Each row was made from one path, in order. Every step used is in the known rows, and no mark comes twice. Write each row's path.
(in the rows, 128 means zero)
Known rows
nufa, modun, zurav, nusif, vepi, tisu: [188 119 111  76  71  70 169 199 132 134 143 159 102  40 132 174  73 136
 178 206 123 124  95 221 157 137 151 120 161 122 109 144 163 173 136 199
 118  88 211 153 180 143  85 127 125]
modun, zurav, nusif, loso: [112 114 100 108 107 118 147 133 122 101 159 134 126  82 137 136  96 122
 138 228  90  79 146 150 166 116 165 151 119 133 137 121 152 169 143 181
 156 112 195 161 144  90 108 134 159]
pekob, nusif: [ 79 116 134 135 140 143 130  48 142 133 149 103 123 145 137 151 169  98
 153  73 129 149 142  89 121 148 118 146 141 166 135 105  91 131 120 107
 141 152  79 122 139 154 177 131 113]
renas, vepi, tisu, pekob, nusif, loso: [103 121 144 137  77 183 153  75 125 135 129 128 114  69 105  94 126 104
 108  53  95  58 123 134 142 144  83 136 106 162  86 159 195 159 109 136
 176  88 170 165 182 209 100 105 156]
modun, zurav, nusif, sevidi: [151  88  94  84 132  96 147 130 136 104 184 163  96 121 152 180 104 109
 147 213 164 135 130 172 148 101 152 121 119 136 142 143  84 160 178 192
 148  99 155 132 128  85  84 157 166]
modun, zurav, nusif, vepi: [155 138  99  93 107 102 139 143 128 100 165 153 120  77 156 154  87 142
 174 203 128 109 112 175 165 125 162 129 171 180 135 134 121 131 163 180
 132 139 211 132 163 102 119 143 122]
vepi, nusif: [ 73 150 117 100 141 134 121 100 159 125  92 124 120 137 161 141 136 146
 137 108 122 148 162  85 104 116 109 146 102 149 111 121  86 116 128 130
 138 162  82 113 115 129 129 146 144]
nusif, zurav, modun: [106 158 144 109 117 137 147  79 126 123 111 152 123 169  93 138  98 154
 146 162 137 120 150 101 135 156 154  97 145 129 141 109 150 128 171 106
 132 161  52 118 135 143 115 131 128]
zurav, nusif, vepi: [125 134 107 110 139 133 112 135 142 105 171 115 140  92 139 152 112 114
 172 181 119  93 144 148 136 111 155 138 165 203 137 118 122 131 133 155
 152 140 163 120 144 102 121 145 131]
nusif, pekob, tisu, vepi: [138  74 165 205 152 114 111 179 112 122  90 124 164 185 104  97 149 112
 104 107 126 193 104 145 116 142 110 132 151  80 181 137 123 102 125  93
 104  98 150 109 106 112 142 128 106]
renas, vepi: [110 102  96 135  97 177 120  86 172 134 147 162 100 139 132 139 117 118
 133  98 115  90 112 122 121 113 129 132 152 163 134 117  97 107 147 127
 159 125 145 109 123 156 115 119 186]
renas, vepi, nusif, zurav: [ 61 157 114 107 118 150 119  54 165 131 113 167 107 151 108 115 101 173
 135 120 129  95 137  62  69 105 114 118 114 194  97 117 120 104 161 114
 159 152  67 104 133 162 103 137 161]
zurav, nusif, pekob, tisu: [172  67 104 191 150 110  87 156 142 129 122 128 163 140 110 126 147 126
 149 170 107 177 142 149 115 130 129 120 139 124 178 143 130 126 112 155
 133  99 156 131  76 133 101 121 136]
dipo, tisu: [140 114 104 136 120 144 134 127 117 131 140 113 113 130 106 131 135 132
 113 114 176 128 129 108 126 107 106 165 110 119 139 100 142 114 109 129
 133 165 100 152 131 132 168 130 166]
tisu, dipo: [132 138 105 117 137 145 107 124  95  99 109 135 160 134 117 168 145 118
 158 114 116 133 164 116 115 108 110  97 149 113 151 120 113 144 109 126
 111 151 105 125  96 105 149 151 130]
dipo, tisu, pekob: [168 132 129 110 107 149 160 137 118  95 125 138 118  99 110 122 123 144
  91  95 181 134 132 141 134  97  86 140  92 117 115 122 182 143 120 115
 127 188 107 168 135 153 147 125 158]
loso, nusif, vepi, tisu, pekob: [193 157 104  52 104 126 115 146 118 169 109 107 171  95 142 158  98 116
 156 111  96 112 119 157 145 146 105 121 150 141  65 163 171 142  94 111
 129 142 173 130 161 119  96  98 129]
nusif, sevidi: [113 103 104  99 138 127 119  86 140 123 161 124 112 155 161 178 151  91
 132 125 163 140 151 146 108 101 132 128 134 148 135 138  72 131 135 116
 151 135 104 105 119 100 107 131 177]
renas, vepi, tisu: [147  96  85 140  95 172 119 102 154 160 135 148  93 118 119 150 116 114
 151 104 118  95  92 132 127 110 103 150 157 156 124 131 115 101 118 146
 172 107 165  99 158 178  76 103 193]
dipo, tisu, pekob, nusif, zurav, modun: [128 162 187 114 124 127 173  94  92 101 117 168 129 140  62 118  96 169
  90  83 193 118 155  96 134 169 102  82  80 125 110 114 213 161 148 103
 128 180  21 200 172 183 162 134  84]
nufa, modun, zurav, nusif, loso: [117 126 125  85  57  92 165 174 143 106 142 157 112  59 131 139  84 143
 144 216  99  99 128 182 142 133 173 132 115  79 125 127 165 183 157 186
 134  99 177 185 125  92  82 121 150]
nufa, modun, zurav: [134 125 124  95  60  94 184 142 139 124 127 173 100 100 144 156 112 145
 167 135 135 169  89 178 137 143 140 126 135  69 123 129 118 154 159 148
  85 124 138 149 127 139 137 124 153]
renas, vepi, nusif, pekob, tisu: [123  95 114 209 115 150  92 118 189 171  63 192 129 165 131 106 145 166
 111  63 102 140 123 112  88 151 114 114 111 148 143 158 116 105 119 135
 122 107 143 104  82 156  86 128 138]
sevidi, nusif: [126 147 131 127 123 121 135 115 144  92 140 104  81 130 140 118 131 117
 136 136 148 129 134 128 135 101 148 169 107 119 130  99 114 119 154 134
 112 147 112 112  92 120 142 145 135]
pekob, tisu, vepi, renas: [130 107 162 189 198 155 112 177  83 126 139 109 105 129 135  95 170 131
  73 112 132 165  98 149 137 112 113  83 119  76 147 140 103  89 130 104
 112  90 125  68 115 135 141 101 122]
renas, vepi, tisu, pekob, nusif: [130 101 137 120 103 188 146  74 136 136 121 149 106  98 117 132 128  98
 134  42 121 101 102 127 142 127  69 111 132 150  90 150 151 148 120 135
 155 118 142 131 179 226 112 111 152]
zurav, nusif, pekob, tisu, dipo: [195  75 103 199 161 117  64 190  98 124 102 170 199 139  87 156 141 121
 149 161  93 167 171 163 110 131 118  63 150  97 172 146 126 156  90 170
 116 100 147 141  68 101 118 154  97]
getutu, loso, nusif: [115 148  57 106 128 131 115 119 162 168 158  88 177 151 135 148 128 130
 115 152 104 124 138  63 155 137 136 149 147  93  96  97  92 124 110 118
 163 125 127 119 114  99 132  80 145]
dipo, tisu, vepi, nusif, zurav: [ 87 170 181 125 180 107 154 153  81  99  96 130 120 163  65  92 102 168
  57 140 184 127 142  56  63  91  96 155  69 114 108  98 162  85 149  86
 130 167  29 138 179 135 150 166 108]
modun, zurav, nusif, vepi, tisu: [192 124 105  89 120 105 148 171 128 128 157 133 112  59 135 159  65 118
 181 214 133 109  99 187 177 119 128 147 169 175 122 132 145 143 130 200
 141 104 222 139 196 119  93 137 133]
nusif, pekob, tisu, vepi, renas: [129  73 177 224 187 138 104 188 109 144 111 123 135 173 121  71 189 132
  86 105 114 178  90 150 129 129 134 104 131  75 187 154  84  66 109  95
 112  71 166  90  92 133 133 111 103]
vepi, renas: [103 113 111 135 145 165 126  91 142 142 153 114  90 126 155 122 168 136
 129 124 124 126 120 136 148 111 143 132 122 131 147 120  52  97 115 134
 131 123 122  92 105 158 140 113 165]
dipo, tisu, vepi, nusif, loso: [ 67 160 176 132 145 120 152 176 104  97  95 109 126 128 125  73 128 145
  31 122 141  88 158  73 104  99 118 190  52 116 118 104 185 115 125 100
 133 135 108 161 156  99 144 154 109]
pekob, tisu, dipo: [187 125 100 155 152 133  95 157  72 125 116 143 163 121 118 156 139 130
 138  96 122 157 162 139 102 124  87  59 150  98 145 139 158 146 105 130
  85 148 100 106 108 104 140 136 123]
loso, nusif, pekob, tisu: [170  97  99 172 119 109  72 148 143 198 101 126 204 178 116 136 148 122
 134 113  86 189 117 114 105 168 114 133 160  82 143 151 118 104 100  93
 116 103 142 113  58  93 121  98 133]
loso, nusif, vepi, tisu: [168 143  81  86 108 119 111 131 125 194 130  92 163 107 140 166 118 102
 173 137  83 118 111 130 137 149 124 149 176 156  93 138 133 118  87 108
 133 123 180 101 161  90 109  98 134]
nufa, modun: [109 125 128 100  79 104 146 135 157 132 124 141 117 122 132 148 130 135
 159 112 128 149 119 155 115 125 139 123 145  94 127 123 108 137 134 121
 111 136 100 130 111 142 119 110 158]
dipo, tisu, pekob, nusif: [137 135 148 128 124 135 163 114  98 114 134 127 121 106 105 123 149 118
  92  52 175 140 126 109 119 122  78 132  89 128 103 118 173 150 107 109
 122 187  87 181 156 186 183 144 121]
getutu, loso, nusif, vepi: [133 171  62  89 119 114  87 126 162 174 167  91 182 120 148 139 109 137
 132 137 105  94 126  75 158 152 155 138 177 151  87 105 112 130 109 108
 156 142 161 120 137  71 131  85 112]

Write each row's path
[120  68 107 157 126 133  86 120 160 112 111 124 158 150 113 137 143 104
 169 184  98 141 145 140 130 107 156 152 153 134 170 134  84 114 125 160
 161  97 169 143  72 126 109 138 149] => zurav, nusif, pekob
[118 163 138 107 140 116 136  90 120  96 136 106  77 157 100 100 110 151
 146 163 157 110 131  91 110 101 155 163 103 142 122 104 150 110 165 127
 123 164  63 131 121 139 143 136 134] => sevidi, nusif, zurav
[134 125 163 149 155 132 145 174  96  94 130 113 117 145  94 119 123 118
  62 118 173 137 104 112 117  89 105 166 115  91 144  94 150  87 135  92
 134 143 118 129 153 122 164 145 138] => dipo, tisu, vepi
[147 161 163 114 105 133 154 117 101 119 145 122 127  88 125 116 130 135
  97  45 175 110 131 134 129 163 106 126 119 184 102 130 193 153 104  99
 110 182 114 179 185 169 195 139  73] => dipo, tisu, pekob, nusif, vepi
[151 115 182 207 155  89 114 200 119  99  87 127 117 166 110  70 148 132
  95 123 133 164  88 145 110 120 148 146 110  53 166 123 145 100 150  99
  78 107 147 110  71 116 136 140  77] => sevidi, nusif, pekob, tisu, vepi
[ 52 178 198 102 153 113 145 133 128  84  68 165 135 182 100 124  85 169
  97 138 140 140 148  82 123 140 134  85 109 108 121 102 138  99 178  85
 129 148  28 114 151 137 116 168  83] => tisu, vepi, nusif, zurav, modun
[ 62 175 125  89 155 122 124  69 137 124  91 111 122 164 121 119 118 164
 142 136 140 120 172  65  73 116 109 134  87 177  99 107 118 107 150 106
 133 177  37 115 142 148 131 162 129] => vepi, nusif, zurav
[ 91 115 167 150 184 164 131 143 113 113 149 106 105 149 135 103 168 117
  91 127 128 139 102 122 146  88 137 130 126  95 147 113  66  69 135  99
 129 101 132  88 117 138 134 127 134] => tisu, vepi, renas
[ 74 147 150 108 105 161 149  69 120 106 126  96 149 101 132 102 132 108
 130  72 103  94 159 124 132 142 109 132  97 151  96 136 173 177 122 111
 143 146 126 176 144 151 158 125 119] => tisu, pekob, nusif, loso
[111 135 120 126 141 148 121 102 142 152 162 114 105 116 188 106 158 143
 138 127 136  93 107 157 148 124 172 118 158 185 143 131  82  98 112 130
 128 123 158  86 139 131 152 110 134] => nusif, vepi, renas
[ 67 130 168  96 171 111 129 130 133  98 117 127 115 172 158 150 140 105
  81 109 165 159 161 109  93  86 115 131  96 121 115 129  69 111 164  96
 141 115  85  95 131  94  99 169 119] => tisu, vepi, nusif, sevidi
[160 130 128  83  69  77 157 176 146 118 150 185 112  61 156 156  73 146
 175 189 133 127 104 202 152 149 181 110 178 130 126 129 142 171 164 175
 102 119 194 148 142 109 104 135 130] => nufa, modun, zurav, nusif, vepi
[172 107  90 133 109 186 106 137 107 135 117 185 142 110  97 169 118 111
 151 105 103  99 127 137 123  99  76  89 157 119 140 137 132 125 100 143
 142 103 170 115 150 156  98 131 170] => renas, vepi, tisu, dipo
[ 51 129 133 133 106 149 142  58 131 131 145  72 140 123 132 108 157 103
 123  93 103  97 146  83 118 158 138 159 118 168 131 105 131 159 101 113
 148 128 119 163 144 135 168 127 114] => pekob, nusif, loso
[108 186 162 117 109 117 156 102 143  96 116 150  86 166 105 109  96 170
 131 177 152  99 142 104 149 135 180 121 108  99 133  93 157 133 184 129
 115 160  46 128 104 133 112 132 106] => sevidi, nusif, zurav, modun
[ 98 162 136 130  94 131 127 123 139  94 130  86  84 112 154  87 127 128
 117 158 112  72 146 123 146 107 161 197  88 127 132 105 158 139 147 136
 130 132 134 139  88  91 137 124 125] => sevidi, nusif, loso
[142 104 153 177 180 131 116 177  89 106 131 119 130 137 106 127 148 118
  95 112 133 173 118 134 112 124  98 114 140  92 153 120 150 108 137  91
 105 129 118  85 140 114 139 129 125] => pekob, tisu, vepi
[147 111  91  98 121 114 132 136 125  89 166 156 118 101 134 154  90 118
 167 213 130 134 112 151 162 112 152 136 134 124 144 111 121 143 159 190
 149 132 166 126 130 118 109 138 155] => modun, zurav, nusif
[194  63 131 160  92  58 134 213 144 132 106 198 135 112 110 144 110 162
 145 185 109 203  91 203 129 162 153  84 147  50 157 156 147 164 148 192
  84  77 182 162  87 134  87 123 127] => nufa, modun, zurav, nusif, pekob, tisu
[194  67 114 182 136  89 121 165 130 130 128 169 148 121 125 124 109 144
 150 191 115 172 106 181 139 141 137 102 137  95 171 159 120 144 137 185
 116  97 186 140  99 123 107 136 125] => modun, zurav, nusif, pekob, tisu
[129 117  85  83 118 112  96  91 147 171 155 113 138 174 140 185 137  83
 123 129 134 151 146 113  99 134 128 126 137 120 124 141  72 126 127 106
 156 120 102  89  89  55  99 117 163] => loso, nusif, sevidi
[177 180 145  83 102 117 149 154 123 102 114 104  90  64 157 104  96 142
 152 121 143  88 113 189 153 107 123 158 112 146  83 144 182 153 126 149
 104 157 163 132 158 164 110 134 101] => sevidi, nusif, vepi, tisu, pekob
[123 166 114  93 111 125 114 104 138 157 121 145 171 187  78 170  90 145
 143 173 106 138 143  81 126 167 155  87 143 102 121 107 141 115 150  84
 142 147  51 113 117 100 107 101 130] => loso, nusif, zurav, modun
[147 109 112  94  77  90 155 178 144 108 158 183 105  91 130 164  87 145
 164 206 125 148 101 177 144 130 160 116 145  81 127 118 118 166 164 180
 125 121 152 157 117 127  91 136 161] => nufa, modun, zurav, nusif
[136 177 129 120 108 121 133 127 141 112 143 106  88 108 172 106 120 142
 149 136 131  97 116 148 144 124 178 174 140 172 124 111 137 127 151 127
 110 157 146 114 125 100 156 147  93] => sevidi, nusif, vepi
[124 125 105 118 142 153 118 133 144 121 187 106 122  81 163 125 140 131
 153 184 117  81 130 165 159 103 182 112 150 194 150 128  70 117 120 172
 156 109 162  97 134 115 114 130 134] => zurav, nusif, vepi, renas
[ 47 164 116 106 113 146 127  99 145 127  90 100 140 115 158 109 132 147
 117 131 101  84 183  96 114 126 131 170  79 163 117 126 128 129 119 124
 143 139 102 146 118 100 125 129 135] => vepi, nusif, loso
[128 120 167 162 177 153 149 186  96 111 149 124  90 134 111  89 158 135
  44 118 172 137  94 130 139  85 120 143 108  77 152 105  97  76 120 100
 137 105 116 111 141 136 156 127 137] => dipo, tisu, vepi, renas
[ 93 119 156  86 134 141 154  63 123 104 158 120 122 146 150 167 160  85
 114  55 169 142 145 134 123 122  95  91 105 159 102 154 110 171 125 111
 125 144  72 142 145 154 141 139 111] => tisu, pekob, nusif, sevidi
[ 27 159 171 124 144 137 129 144 130  98  85  85 152 139 148  91 131 118
  74 124 102  99 162  91 109 106 124 167  84 123 118 110 144 112 137  92
 136 116 118 126 133  89 117 152 115] => tisu, vepi, nusif, loso
[140 123 169 108 129 122 168  90 104 124 149 129 104 137 123 151 147 102
  83  47 212 135 151 130 119 115  77 112  80 143 101 154 152 167 125 112
 137 152  62 175 155 151 153 138 121] => dipo, tisu, pekob, nusif, sevidi
[119 123  58  83 136 110 108 100 159 176 177 100 165 167 154 171 132 107
 104 149 144 122 146  78 138 139 142 124 126 105  96 115  76 145 109 128
 173 102 116 115 100  78 106  82 144] => getutu, loso, nusif, sevidi
[163 145 127  73 107 142 146 132 110 124 105 114 134  75 155 141 107 131
 162 102 125  93 128 184 149 117  93 132 144 172  96 168 169 149 112 124
 136 150 160 131 189 167 114 115 130] => nusif, vepi, tisu, pekob
[145 107 199 234 179 118 118 208 118 115 105 122  91 162 135  38 171 147
  64 120 115 174  71 153 137 114 163 136 105  54 176 131 119  84 131 115
  78  66 160  88  61 128 141 125  75] => sevidi, nusif, pekob, tisu, vepi, renas
[191  88 127 199 138 119  79 165  92 133  73 157 187 161 115 136 156 127
 148  97 102 182 151 141 102 142 100  79 154  98 167 152 140 134  93 116
  80 120 144 129  64 114 144 146 111] => nusif, pekob, tisu, dipo
[112 129 137 124 128 134 150  82 123 174 145  90 122 111 134 141 151  91
 174  83 125 113 117 115 128 163  96 148 166 211 111 132 133 132  84 132
 136 132 145 122 202 160 168 131  91] => pekob, nusif, vepi, tisu
[125 119  82 143 119 112  93 108 184 181 111 107 200 186 135 120 143 130
 127 138  86 130 139  61 156 156 165 160 158  82 122 115  86 104  94 116
 154  91 162 146  69 107 122  78 129] => getutu, loso, nusif, pekob
[160  91 152 180 151 101  82 192 113 159  96 114 207 187  97 111 148 101
  98 106  84 204  89 117  93 151 122 122 157  53 156 141 129  86 115  57
 116  89 156 107  74  85 117 112 108] => loso, nusif, pekob, tisu, vepi
[144 150 126 129 149 139 130 116  77 149 119 120 171 101 113 160 145  91
 182  79 106 108 144 116 127 157  79  98 169 174 124 145 139 157  80 143
 102 128 143 135 197 137 172 158  60] => pekob, nusif, vepi, tisu, dipo
[127 150  91 102 127 154 101 120 150 186 160 103 151 121 163 128 159 131
 144 137  95 110 105 118 141 145 164 110 168 156 115 138  75  94 103 107
 127 117 150  83 107  92 130  96 122] => loso, nusif, vepi, renas
[122 152 161 108 136 125 171  78  75 110 152 141 118 134  66 108 116 141
  98  85 176 126 138  80  96 128  71 120  88 153  97 110 205 147 134  93
 120 185  24 189 186 198 183 136 119] => dipo, tisu, pekob, nusif, zurav
[161  99  69 175 141 107  80 148 150 195 113 107 213 180 124 108 147 150
 103 133  88 166 129  88 136 183 134 132 147  64 123 131 127 128  88 122
 132  88 163 136  74 105 122  72 124] => getutu, loso, nusif, pekob, tisu
[ 77 144 146 141 148 157 127  68 137 159 176 109  99 116 176 117 180 126
 150  77 127 110  98 120 146 160 159 126 154 206 126 136  66 114 111 123
 120 126 126 110 156 148 186 126  82] => pekob, nusif, vepi, renas
[126 173 142 132 141 135 126 123 150 122 154 111  60  92 184  86 154 150
 124 138 133  85  99 149 168 125 193 152 124 161 128 130  89 104 137 150
 105 129 162  90 111 117 146 134  93] => sevidi, nusif, vepi, renas
[117 106 124 175 140 108 105 132 157 160  55 142 153 158 155 108 155 169
 136  81 112 179 146 111  91 148 109 131  99 131 140 155 123 120 101 130
 106 132 107 121  71 140 123 144 102] => vepi, nusif, pekob, tisu
[121 138 167  87 152 134 164  54  77 134 118  95 121 128  76 127 124 116
 158 100 125 129 137 109  99 127  60 103 103 158  70 148 181 144 123 112
 139 148  52 154 187 217 132 127 123] => vepi, tisu, pekob, nusif, zurav
